What can hang from each mark
kegobe: feve
mereko: biva
lesenon: fisob
mepebi: pivos
feve: pivos
gigu: luteg saka
besof: datageg
defud: bifolaz
bifolaz: zevos
luteg: fisob gigu
fisob: bifolaz luteg
biva: datageg mereko pivos
pivos: biva feve luteg zaba

Each row was made from one small tree. Brackets hold a mark, then the marks that hang from it, in alphabetical order. Every link used is in the known rows. Write each row's tree.
In the rows, zero is written as 128.
Known rows
[biva mereko]: [121 140  84 133 107 121 144 126 112 164  96  99 132 135 138  66 184 157
 124 120  90 129 142 139 103 123 141 148 164 154 107]
[biva datageg [pivos luteg zaba]]: [150 175 122 107 146 176 113 144 149 117 134 119 138  89 111 155 122 117
 159 155 132  93 132 133 114 120  66 104 136 107  61]
[defud [bifolaz zevos]]: [151 104 158 139 109 120 105 127 119 118 142 127 106 158 128 106 167 138
  46 114 114 140 151 143 120 154 127 124 145 172 159]
[mereko [biva [pivos luteg]]]: [148 161 125 116 160 116 132 150 139 172 128 104 165  89 120 128 132 147
 125 116 108 128 134 101 157 148 116 118 159 116 110]
[kegobe [feve [pivos luteg]]]: [113 137 165 104 149 142 132 149 152 152 142  98 137 127 136 182 136 152
 120 100 135 164 138  79 132 152  75 115 143 132 144]
[luteg gigu]: [110 115 139 148 136 130 130 113 124 160  97 125 107 121 120  74 125 126
 142 134 124 157 148 140 112 132 135 133 145 126 169]
[pivos biva feve luteg zaba]: [152 140 124 133 175 132 164 148 166 119 139 164 121 112 120 205  34  83
 147 106 153 120  59 165  97 113 148  76  99  85 137]
[besof datageg]: [100 128 100 158  89 139 152 126 122 155  92 138 138 119 125  84 169 165
  84 147 128 135 134 127 129 159 131 182 142 116 141]
[gigu [luteg [fisob [bifolaz zevos]]] saka]: [ 99  86 163 148  55 112  93 104  74  51 159 142 123 197 127 142 159 108
  11 150 131 128 138 140 192 129 128 165 118 188 196]
[pivos biva feve]: [134  99  93 123 149 103 164 134 139 125 109 140 112 122 124 147 101 121
 126 118 152 144  98 142 118 124 175 120 125  95 134]
[biva pivos]: [112 140  66 117 132 117 125 130 116 133 136 102 132  98 115  93 160 156
 136 148 119 150 157 108 142 140  93 151 161 122  99]
[fisob [bifolaz zevos] [luteg [gigu saka]]]: [136  59 171 161  98  31  88  85  81  80 192 154 109 228 153 117 104 110
  82 170 157 164 183 152 126 141 134 158  58 158 186]
[biva datageg mereko [pivos feve]]: [143 121  65  62 126 125 123 146 146 130  99  96 119 101 124 112 189 138
 177 170 117 101 158 109  95 130 130 170 132 109  36]
[lesenon [fisob [bifolaz zevos] luteg]]: [126 130 134 170  75  61 106 120  72  87 187 113 103 216 185 103 120 156
  42 112 163 177 154 106 143 136 136 169 112 195 156]
[kegobe [feve [pivos biva luteg zaba]]]: [135 165 166 115 157 156 127 150 173 118 143 134 156 121 138 224 100 136
 146  63 161 141  69 131 137 116  99  52  93 121 124]
[biva datageg mereko [pivos feve luteg]]: [171 126 100  53 153 142 138 151 162 145 123  97 128 102 123 152 152 114
 188 173 118  82 159 103  78 132 117 152 125  99  40]
[lesenon [fisob [luteg [gigu saka]]]]: [111  83 115 155 120 107 139 100  89 112 141 158  77 143 152  83  92 135
 147 152 170 139 180  86 121 102 141 156 113 113 170]
[feve [pivos biva [luteg fisob] zaba]]: [107 151 157 162 118 191 131 120 138 110 131 145 157 105 104 177  88 125
 136  70 126 101  63 133 169 127 129  79 138 114 127]
[biva datageg pivos]: [132 140  89  93 122 151 109 123 124 124  99  96 137  95 124  94 192 158
 134 167 133 122 169 113 136 126  90 149 160 116  64]
[mereko biva]: [119 156 118 154 116 106 134 141 118 175  88 114 147 117 131  86 160 161
  72 102 107 149 118 129 147 140 161 126 169 141 146]
[mereko [biva pivos]]: [125 158  88 122 135  99 118 145 121 162 113 104 163  95 120  89 170 170
 112 120 109 145 131 110 169 144 129 134 162 123 108]
[luteg fisob gigu]: [ 95 115 162 169 110 173 127  95 112 138  88 136  99 104 111  76 131 119
 142 129  95 144 135 119 134 136 160 152 158 137 197]
[mereko [biva [pivos [luteg gigu]]]]: [147 143 165 115 176 124 121 140 151 185 120 118 149  89 115 110 108 125
 173 124 114 135 141 108 140 136 130 105 133 114 139]
[pivos zaba]: [103 173  94 168 116 136 127 135 121 123 127 137 126 121 119 109 121 128
 105 120 123 142 105 156 122 123 110 111 148 134 135]
[kegobe [feve [pivos biva]]]: [112 122 137 105 134 123 126 131 143 127 109 110 151 136 146 159 160 179
 122  75 157 167 108 112 155 127 123 100 116 133 120]
[luteg [fisob bifolaz] [gigu saka]]: [ 89  73 164 173  93 123 107  66  90  99 120 169 101 139 116  81 138  90
 134 163 115 155 149 154 141 132 158 172 113 144 215]
[kegobe [feve [pivos [luteg fisob]]]]: [ 98 137 186 120 132 184 132 131 141 135 133 105 132 111 122 190 141 143
 119  91 118 148 129  62 159 160 100 129 152 140 164]
[gigu luteg saka]: [102  89 101 123 113 119 143 126 105 111 124 138 115 139 128 118 152 123
  70 158 144 107 153 125 151 108 103 125 149 120 152]
[gigu [luteg fisob] saka]: [ 88  92 126 136  92 163 140 107  90  95 114 147 109 124 113 119 155 114
  75 152 118  92 140 110 172 114 124 143 158 129 174]
[mepebi [pivos biva zaba]]: [101 145 111 143 127 166 153 140 107 131 125 153 157 142 100 122 116 164
 124  83 104 102  61 191 126  98 150  73 123 130 118]
[lesenon fisob]: [101 157  87 145 107 153 152 137 103 140 110 114 100 109 145  75 142 165
  94 109 141 165 135  92 135 113 134 154 189 154 143]

Which tree is each row?
[128 145 112 115  86 156 100 130 145 125  72 120 175 132 136 120 183 171
 149  92 139  79  83 167 123 101 135  91 120 124  25] | [feve [pivos [biva datageg mereko] zaba]]
[142 178 112 119 175 108 124 182 165 141 160 145 149  83 103 194  68  99
 153 115 123 119  85 122 134 144 119  98 115  84 108] | [mereko [biva [pivos feve luteg zaba]]]
[141 124 142 108 175 143 131 128 141 153 142 115 121  95 107 115 100 115
 192 152 126 137 163 110 115 139  91 126 132 114 133] | [biva [pivos [luteg gigu]]]
[130 110 176 173  90  66  94 111  82  95 174 123  86 217 179  90  95 134
  92 119 172 179 162 111 133 130 149 162  96 193 188] | [lesenon [fisob [bifolaz zevos] [luteg gigu]]]
[ 85  78 144 155  73 124 119  86  85  78 137 153 112 161 133 116 160  88
  66 156 122 112 140 141 177 118 126 156 131 153 194] | [gigu [luteg [fisob bifolaz]] saka]
[168 130 126 111 149 138 172 120 142 170  99 120 151 131 148 120 133 139
 150 100 107 104 115 153  96 109 162 103 132 142 106] | [pivos [biva mereko] luteg]
[125  46 143 172 118  48 112  75  90 100 169 161  95 192 156  89 103  96
 138 177 146 146 183 152 111 125 131 152  69 116 183] | [fisob bifolaz [luteg [gigu saka]]]
[162 168 123 136 145 150 153 126 146 145 115 144 154 130 137 141 100 120
 158  89 111  93  73 182  92  95 152  74 111 140  99] | [pivos [biva mereko] luteg zaba]
[170 128 160  72 152 168 114 118 154 164  91  99 132  99 123  92 164 124
 221 164 109  87 176 122  79 116 111 133 125 128  64] | [biva datageg mereko [pivos [luteg gigu]]]
[157 166 108 125 101 164 121 120 140 119  62 138 154 127 143 109 169 146
 150 115 122  78  82 193  96  83 164  94 110 141  49] | [pivos [biva datageg mereko] zaba]
[125 111 133 124 141 117 129 118 132 104 182 129 106 111 111 173  96  69
 159 153 110 141 131 108 138 166 117 176 122 115 159] | [biva [pivos feve [luteg [fisob bifolaz]]]]
[109 158 192 183 140 204 128 110 139 128 122 160 106  94  99 137  66  79
 167 119 101 117  98 143 120 126 133 104 128 132 195] | [pivos [luteg fisob gigu] zaba]
[157 196 146 113 142 160 103 154 158 143 112 125 171  81 116 155 134 130
 135 129 121  91 104 138 137 117 101  90 130 109  65] | [mereko [biva datageg [pivos luteg zaba]]]
[149 134 133  97 166 137 132 124 143 173 128 104 131 107 120  89 133 122
 223 142  95 114 163 117  91 131 107 133 123 135 102] | [biva mereko [pivos [luteg gigu]]]
[164  99 102  81 123 129 146 129 151 134  61 122 131 126 146 130 166 134
 154 133 134  93 108 160  81 102 192 131 114 111  61] | [pivos [biva datageg mereko] feve]
[101 114 189 159  57 123  91 114  84  73 147 118 122 198 138 127 161 111
  15 124 121 138 122 138 187 140 138 152 136 210 193] | [gigu [luteg [fisob [bifolaz zevos]]]]
[143 133 101  83 136 107 112 162 151 145  89 111 140  84 117 134 168 143
 128 149 131 118 133 105 142 141 146 149 138  83  70] | [mereko [biva datageg [pivos feve]]]
[115  74 135 167 107  76 125  88  80  95 168 160  74 180 173  78  95 112
 142 158 173 153 175 112 124 109 143 163  87 137 189] | [lesenon [fisob bifolaz [luteg [gigu saka]]]]
[134 162  89 115 176 127 136 167 161 112 182 139 114  89 100 197  58  83
 174 144 135 124 107 118 107 138  79 114 120  83 111] | [biva [pivos feve luteg zaba]]
[155 118 115  64 166 143 138 153 165 127 133 111 111  88 115 175 120 110
 163 175 143 106 161  97  99 140  97 145 135  79  77] | [biva datageg [pivos feve luteg]]
[145 105  79 105 138  98 163 136 138 145  97 130 130 133 136 124 136 130
 148 110 125 122  97 150  93 113 195 131 113 115 105] | [pivos [biva mereko] feve]
[148 140 112  97 180  93 144 173 159 167 145 118 144  85 113 172  99 117
 141 125 125 128 123  90 136 155 132 128 138  86 117] | [mereko [biva [pivos feve luteg]]]
[105 171 163 123 147 153 117 160 164 132 157 123 142 128 127 204 112 133
 133  85 142 150 101 105 133 140  58  84 120 132 136] | [kegobe [feve [pivos luteg zaba]]]
[124 127 134 117 175 161 181 167 149 135 155 165 140 135  93 201  45 107
 151  92 117  86  47 171  93 105 152  68 102  91 135] | [mepebi [pivos biva feve luteg zaba]]
[136 107 144 170  87  34  96 110  88  93 193 116 123 228 167 117 125 137
  37 136 142 169 162 143 140 153 128 155  97 178 153] | [fisob [bifolaz zevos] luteg]
